Each row was made from one small tree. The marks that hang from a mark follow it in brackets, in the order of their numbers. Every link used is in the known rows. Write each row's tree.
(in the rows, 128 means zero)
Known rows
k977[k496[k813[k183] k888] k737]: [116 146  85 162 142 111 132 155 110 102 141 127 167 129 138 185 144 203
 113 133 158 113 122 104 109 159 163 147 176 168 145 120 110  65 121]
k737[k574 k813[k104[k702]] k977[k496]]: [117 175  89  97 146 100 117 158 104 145 110 146 143 124 147 204 184 156
 193 115 203 140 188 142  76 164 164 173 203 152 123 162 142  54  81]
k574[k737[k813[k104]] k941]: [118 138 115 109 142 126  84 159  50  84 176 117 120 122 111 203 165 139
 156 126 163 108 131 125  80 117 145 135 174 118 110 116 132 111 107]
k183[k641[k941]]: [117 101 104  78 135 166 128 154  98 146 143 120  98 116 147 155 128 141
 117 148 162 151 127 116 115 125 148 125 177 128 128 152 126 115 134]
k813[k104[k702[k183]] k496[k888]]: [151 192  94 161 121 131 104 182 115 159 106 127 119 150 118 170 120 193
 179 110 176 117 100 124 119 131 170 178 187 158 136 149 160  39 102]
k104[k888]: [141 118 101 145 137 115 111 145 120 124 129 134 107 115 126 158 120 118
 132 146 164 132 104  90 128 125 144 149 181 140 123 150 149 114 118]
k888[k104[k702 k813[k183 k496[k977]]]]: [119 154  78 142 129 112 145 118 120 146 112 116 130 157 106 195  69 130
 141 123 170 134  88 123 108 136 172 135 151 143 188 144 147  40 133]
k888[k104[k813]]: [134 100  99 143 133 107 146 120 105 121 150 130  94 135 115 182  55 137
 131 152 148 138 113 115 104 130 142 127 155 131 154 119 127 107 107]
k702[k183[k641[k941]]]: [120 116 106  83 135 168 130 160  96 149 136 118 107 125 136 149 121 137
 117 141 153 145  75 114 108 115 147 126 180 130 111 143 150 108 128]
k737[k574 k813[k183 k496] k977]: [130 150  84  84 138 102 121 136 126 130 158 141 140 134 137 199 186 145
 162 122 186 113 140 141  87 162 149 181 205 157  85 147 141  54  89]
k941[k574[k737[k813[k183] k977]]]: [121 147  99 110 145 107 121 130 112  74 164 137 184 124 110 194 198 132
 139 135 157 131 129 163  93 109 159 176 209 134  71 127 155 113 108]
k574[k737[k977[k496[k813]]] k941]: [ 95 115 101  90 138 105 130 142  58  97 164 110 113 118 134 182 158 147
 107 133 163 131 179 141  73 154 158 108 168 124 114 119 107  80 135]
k574[k737[k977] k941]: [126 116 106  82 134 126 113 137  69  77 172 123 104 119 120 164 143 141
 111 148 163 116 161 153  82 121 154 121 170 112  87 135 124 128 135]
k941[k574[k737]]: [147 111 109 137 137 114 114 140 113  80 152 142 131 119 109 153 111 140
 114 146 145 143 118 127 116  96 147 152 212 128 103 122 142 129 120]
k977[k496 k737[k574]]: [138 106  89 120 147 111 121 143 113  98 130 160 118 110 140 149 102 166
 113 141 165 125 144  97  91 148 138 137 208 149 116 127 112  81 111]
k574[k737 k941]: [133 101 114  99 133 127  96 141  65  78 167 118 104 119 112 161 112 144
 102 146 153 121 128 121  92 111 145 114 175 109 101 131 126 133 129]
k977[k496[k813[k104] k888]]: [119 160  93 176 137 105 131 184 103 157 145 121 138 128 146 194 143 201
 167 120 170 133 142 106 115 156 158 154 173 173 166 119 113  56 112]
k496[k813[k104]]: [104 160 105 157 137 100 108 168 100 119 150 117 125 123 132 197 117 141
 174 125 165 121 121 112 127 151 149 137 155 160 167 126 118 105 112]
k641[k183 k941[k574[k737]]]: [138 128 114 109 150 137 107 137 103  95 145 112 125 114 117 163 121 149
 110 155 142 152 184 127 118  90 136 139 240 121 117 132 158 118 115]
k813[k496[k888[k104] k977]]: [143 119  72 172 137 122 184 133 133 149 159 113  85 133 136 169 147 185
 124 135 153 118 114 120 102 115 157 148 173 162 165 125 127  54 144]
k888[k104[k702 k813[k496]]]: [136 119  93 131 124 111 133 124 108 143 111 125  82 147 114 181  55 136
 137 137 168 140 137 119 106 146 162 133 159 130 168 142 136  53  97]
k702[k183[k641 k813]]: [110 116 104 118 122 153 122 165 108 150 141 144 100 141 123 164  61 133
 125 125 148 147  60 111  98 119 162 154 150 134  77 120 154 100 124]
k104[k702[k183[k641]] k813[k496] k888]: [124 145  97 111 123 152 105 161 110 171  83 133  82 158 124 170  58 100
 128 117 179 157  64  94 119 146 179 155 183 117 134 146 184  36 127]
k104[k813[k183[k641] k496[k977]] k888]: [109 146  82 123 137 150 127 150 127 170 133 131 122 154 125 185  84  92
 130 115 174 150  55  90 123 138 174 155 170 137 162 119 156  33 171]
k183[k641 k813[k104[k702] k496]]: [104 154 100 114 122 156 100 182  97 172 116 141  97 148 123 183  61 134
 176 101 184 147 142 121 105 140 186 167 151 137 133 140 144  35 113]
k574[k737]: [136 110 111 132 127 112 110 138 104  80 155 132 106 116 122 156 117 148
 106 140 147 140 117 116 106 119 143 131 167 124 103 136 128 128 125]
k104[k702[k183]]: [136 151 107 133 120 112 105 150 116 127  95 131 119 131 116 155 105 147
 134 135 162 134  78 120 118 126 155 140 164 139 109 166 161 118 108]
k104[k813]: [132 119 107 130 121 109 105 145 119 128 139 135  97 140 120 178  59 141
 132 143 162 138 106 117 120 139 144 136 154 137 127 128 116 116 120]
k104[k702 k813[k183 k496] k888]: [137 161  98 124 125 117  87 144 118 152  90 129 135 154 103 188  61 109
 144 122 190 143  95  95 133 153 174 165 182 131 147 160 167  43 105]
k183[k641[k941] k813[k496[k977]]]: [ 90 107  84  86 132 172 143 155 115 178 145 112  71 136 134 181  94 133
 117 117 169 151 111 118 102 123 164 141 167 141 128 136 125  42 165]
k104[k813[k183 k496[k888 k977[k737]]]]: [125 160  70 158 129 134 121 147 138 114 145 126 130 157 119 191  88 187
 115 123 168 104  81 121 118 140 168 159 175 164 154 112 117  43 166]
k183[k641 k813[k104]]: [102 134 104 128 133 156 111 180  93 154 157 148 111 134 126 182  65 133
 169 120 165 144 116 113 103 124 168 161 147 137 120 116 134  89 121]
k977[k737[k574]]: [140 114  94 120 146 117 107 139 115  65 142 151 106 113 133 160  90 157
 116 149 165 110 126 107 109 145 136 141 206 147 119 134 124 124 112]
k737[k574 k977]: [139 128  93  98 138 106 126 138 125 111 151 145 109 121 143 166 123 147
 141 146 179 130 151 139 104 147 142 158 200 149 100 152 132 119 112]
k702[k183[k813[k104 k496[k888]]]]: [139 170  91 165 122 140 113 187 115 165 150 134 106 157 107 188  73 191
 179 105 165 115  82 116 102 123 161 195 181 162 102 112 153  29 102]
k183[k641[k941[k574]] k813[k104]]: [109 131 105  93 149 179 119 179  92 160 150 132 132 130 111 187  67 130
 172 126 167 157 129 132 113 100 162 173 214 139 130 118 149  86 117]

Write each row's tree
[105 123  94 126 141  91 147 142 110  96 147 129 140 117 129 174 158 142
 118 133 156 155 170 147  96 136 162 144 207 141 115 111 123  78 127] : k941[k574[k737[k977[k496[k813]]]]]
[107 174 103  88 147 123  93 152  52  78 183 124 175 125 108 215 197 135
 174 121 174 100 139 156  69 120 158 149 172 121  97 125 142  97 109] : k574[k737[k813[k104 k183] k977] k941]
[106 183 102 155 142 100  99 166  96 116 152 121 176 128 118 203 115 141
 184 118 163 118  95 113 128 149 154 148 152 163 169 128 132  95 105] : k496[k813[k104 k183]]
[121 147 103 157 142 126  98 168 104 140 139 141 116 131 105 191  64 114
 181 121 173 134 108  90 116 122 153 176 177 142 128 130 159  84 106] : k183[k813[k104[k888]]]
[ 98 192  99 147 136  93 104 169  89 151 101 122 192 134 123 197 122 150
 182 110 178 141 127 110 117 165 171 144 154 160 177 148 136  53  95] : k977[k496[k813[k104[k702] k183]]]
[123 177 104 134 140 157 103 179  93 149  92 138 128 132 125 162 109 103
 169 117 177 147  66  95 119 121 176 159 183 130 148 153 196  84 121] : k813[k104[k702[k183[k641]] k888]]
[111  98  99 110 117 153 123 162 112 165 153 145  75 139 131 166  70 134
 127 119 164 144 126 111 100 136 166 156 151 135  94 120 128  51 125] : k183[k641 k813[k496]]
[140 108 111 100 144 134 118 137 102  88 146 117 129 113 108 159 119 145
 110 152 146 151 130 131 120  93 141 142 234 121 113 139 141 123 118] : k641[k941[k574[k737]]]
[134 193 101 150 143 119  83 164 102 132  99 136 181 130 108 182 112 116
 186 121 184 130  97  98 132 130 169 169 179 140 162 170 181  90 101] : k813[k104[k702 k888] k183]
[123 103 115  96 137 122  94 138  63  78 174 112 100 118 116 191 170 141
 112 141 157 114 129 124  80 119 142 125 173 110  88 130 128 127 113] : k574[k737[k813] k941]
[114 152  94 127 149 104 130 157  99 113 156 147 162 114 123 190 205 144
 175 118 165 145 174 156  69 112 157 171 214 137  97 106 137  61 105] : k941[k574[k737[k813[k104] k977[k496]]]]
[128 115  87 153 138 119 134 152 115 112 141 137 119 118 149 182 196 207
 115 140 161 111 147 111  84 140 152 153 183 156 101 123 106  74 111] : k977[k496[k888] k737[k813]]
[100 196  82 127 131 150 116 173 109 171 113 131 157 143 131 176 128 127
 175  97 186 139  94 121 119 131 188 154 150 150 175 147 153  35 155] : k813[k104[k702] k183[k641] k496[k977]]
[122 131  92 106 129 145 139 131  95 158 118 135 124 154 118 181  59 122
 133 126 168 152 111 118 102 148 184 142 154 121 167 141 155  42 108] : k888[k104[k702 k813[k183[k641] k496]]]
[126 144  96  58 149 119 106 137  82 107 170 127 154 129 126 205 180 141
 154 139 189 101 141 147  79 147 147 162 205 139  84 149 146 111  95] : k737[k574[k941] k813[k183] k977]
[107 155 104 130 140 162  97 176  93 156 104 142 113 140 120 190  62 106
 169 115 186 158 118  99 116 132 186 174 167 125 143 152 178  79 118] : k183[k641 k813[k104[k702 k888]]]
[119 196 101 145 148 115  81 159  98 128 104 128 178 132 112 213 169 115
 193 118 190 126  97 101 121 135 166 179 179 142 145 172 182  86  84] : k737[k813[k104[k702 k888] k183]]
[108 116 114  70 142 158  98 146  51  92 178 124 146 128 122 190 176 127
 109 131 159 126 103 119  79 118 161 133 164 102  87 128 146 114 126] : k574[k737[k813[k183[k641]]] k941]
[135 124  98 140 137 109 137 121 102 121 152 136 146 139 104 187  57 132
 137 144 147 133  86 114 107 129 149 138 154 132 155 123 139  99 100] : k888[k104[k813[k183]]]
[143 138  74 135 137 117 136 147 150 144 160 118  86 143 154 204 185 191
 134 125 184 118 115 115 105 145 151 184 217 170 122 140 134  56 131] : k737[k574 k813[k496[k888 k977]]]
[130  94 110  79 147 168 129 148  92 103 153 125 122 117 125 151 122 130
  98 148 147 166 128 128 113  94 155 139 229 112 116 133 147 118 136] : k183[k641[k941[k574[k737]]]]
[126 163  93 130 145 154 108 176  95 165 138 148 152 127 126 170 124 101
 178 107 178 130  93  85 120 129 170 173 181 140 151 124 167  29 118] : k813[k104[k888] k183[k641] k496]
[122 201 100 171 132 118 108 179 105 129 111 108 136 149 129 200 120 189
 172 119 173 125  88 122 130 150 173 164 173 164 164 149 162  93 104] : k496[k813[k104[k702[k183]]] k888]
[122 124 102 111 141 106 127 131 116  74 161 136 135 119 124 185 198 136
 131 141 158 137 152 165  91 110 153 167 210 131  71 126 144 119 115] : k941[k574[k737[k813 k977]]]
[116 188 106 141 132 113  91 167 100 128 107 124 140 136 118 198 156 144
 188 117 174 120  81 123 104 127 158 159 163 145 120 154 166  96  90] : k737[k813[k104[k702[k183]]]]
[116 132 106 107 127 146 109 153 105 146 147 143 141 147 126 179  62 125
 128 133 163 148  81 114 117 140 164 146 148 131 127 124 137 103 131] : k104[k813[k183[k641]]]
[130 132  77 139 145 107 185 128 108 148 160 134 167 128 141 198 230 192
 145 139 162 125 153 143  65 135 162 169 175 154 112 133 135  54  89] : k737[k813[k183] k977[k496[k888[k104]]]]
[137 124  90 130 140 112 152 143 122 114 157 139 145 126 136 186 227 192
 122 137 161 147 179 158  76 112 162 185 230 142  72 119 137  75 112] : k941[k574[k737[k813 k977[k496[k888]]]]]
[154 143  94 153 128 125 145 133 111 133 110 117 109 160 115 186  61 184
 126 148 156 138  82 124 109 127 166 153 174 135 152 144 168  95  99] : k496[k888[k104[k702[k183] k813]]]
[112 118 100 124 131 153 150 137  93 143 113 134  98 144 114 170  54 131
 125 131 147 155  81 117  83 119 176 144 147 121 120 143 179  93 105] : k888[k104[k702[k183[k641 k813]]]]
[140 132 100 146 132 111 144 128 102 116 105 125 116 128 114 157 101 142
 134 144 148 131  84 118  99 117 156 130 161 133 137 158 168 111  93] : k888[k104[k702[k183]]]
[134 173  99 145 131 116  98 171 105 147 148 141 160 131 111 172 115 144
 190 108 167 110 107 112 114 133 151 164 167 157 140 126 133  41 101] : k813[k104 k183 k496]
[116 114  99 114 115 155 124 168 112 172 142 143  82 148 122 160  66 134
 131 111 154 140  70 109  93 127 165 159 157 136  78 111 151  45 123] : k702[k183[k641 k813[k496]]]
[140 131 110 113 149 137 110 144 119 138 132 114 129 114 124 160 121 149
 135 158 151 140 184 129 130  97 133 148 233 143 129 138 149 116 106] : k641[k183 k941[k574]]
[113 127  78 151 131 122 130 140 134 100 140 130  90 119 132 157 129 149
 114 128 159 101 111 116 109 127 150 124 164 160 138 120 102  64 166] : k813[k496[k977[k737]]]
[112 119  87  91 155 141 122 150  99 110 143 161 160 121 152 183 165 151
 121 127 168 131 119  97  74 156 159 155 202 142 103 123 133  64 106] : k977[k496 k737[k574 k813[k183[k641]]]]
[142 123  92 144 122 117 122 153 128 148 154 123  90 136 144 190 191 191
 139 130 171 114 135 120 106 137 150 176 180 160 101 137 122  61 101] : k737[k813[k496[k888]]]
[103  94 106  78 133 170 126 155  97 154 148 122  89 129 130 175  77 139
 119 142 161 157 123 118 105 123 156 142 168 127 106 145 132 100 127] : k183[k641[k941] k813]
[122 144 107 113 129 152 104 156 107 152  85 133 101 152 123 173  57  99
 123 129 173 164  54  97 126 138 175 149 177 116 133 152 189  94 130] : k104[k702[k183[k641]] k813 k888]
[103 153  93 116 143 128 102 158  69 107 178 104 101 128 117 206 183 134
 155 107 172 103 120 123  78 115 154 133 173 128 135 112 125  49 147] : k574[k737[k813[k104 k496[k977]]] k941]
[119 164  95 104 149 105 115 155 111 113 160 144 129 120 141 212 179 147
 195 127 189 117 157 145  88 153 145 176 202 158 111 142 139  98  93] : k737[k574 k813[k104] k977]
[112 151  95 111 131 105 122 138 118 118 154 133 162 124 130 197 204 142
 156 135 171 112 128 151  94 140 151 162 156 150  84 148 134 108 103] : k737[k813[k183] k977]
[113 124  96 104 137 116 140 152  68 104 169 104 113 129 142 188 177 193
 100 138 167 130 185 146  77 150 166 132 186 133 114 123 109  76 137] : k574[k737[k977[k496[k813 k888]]] k941]
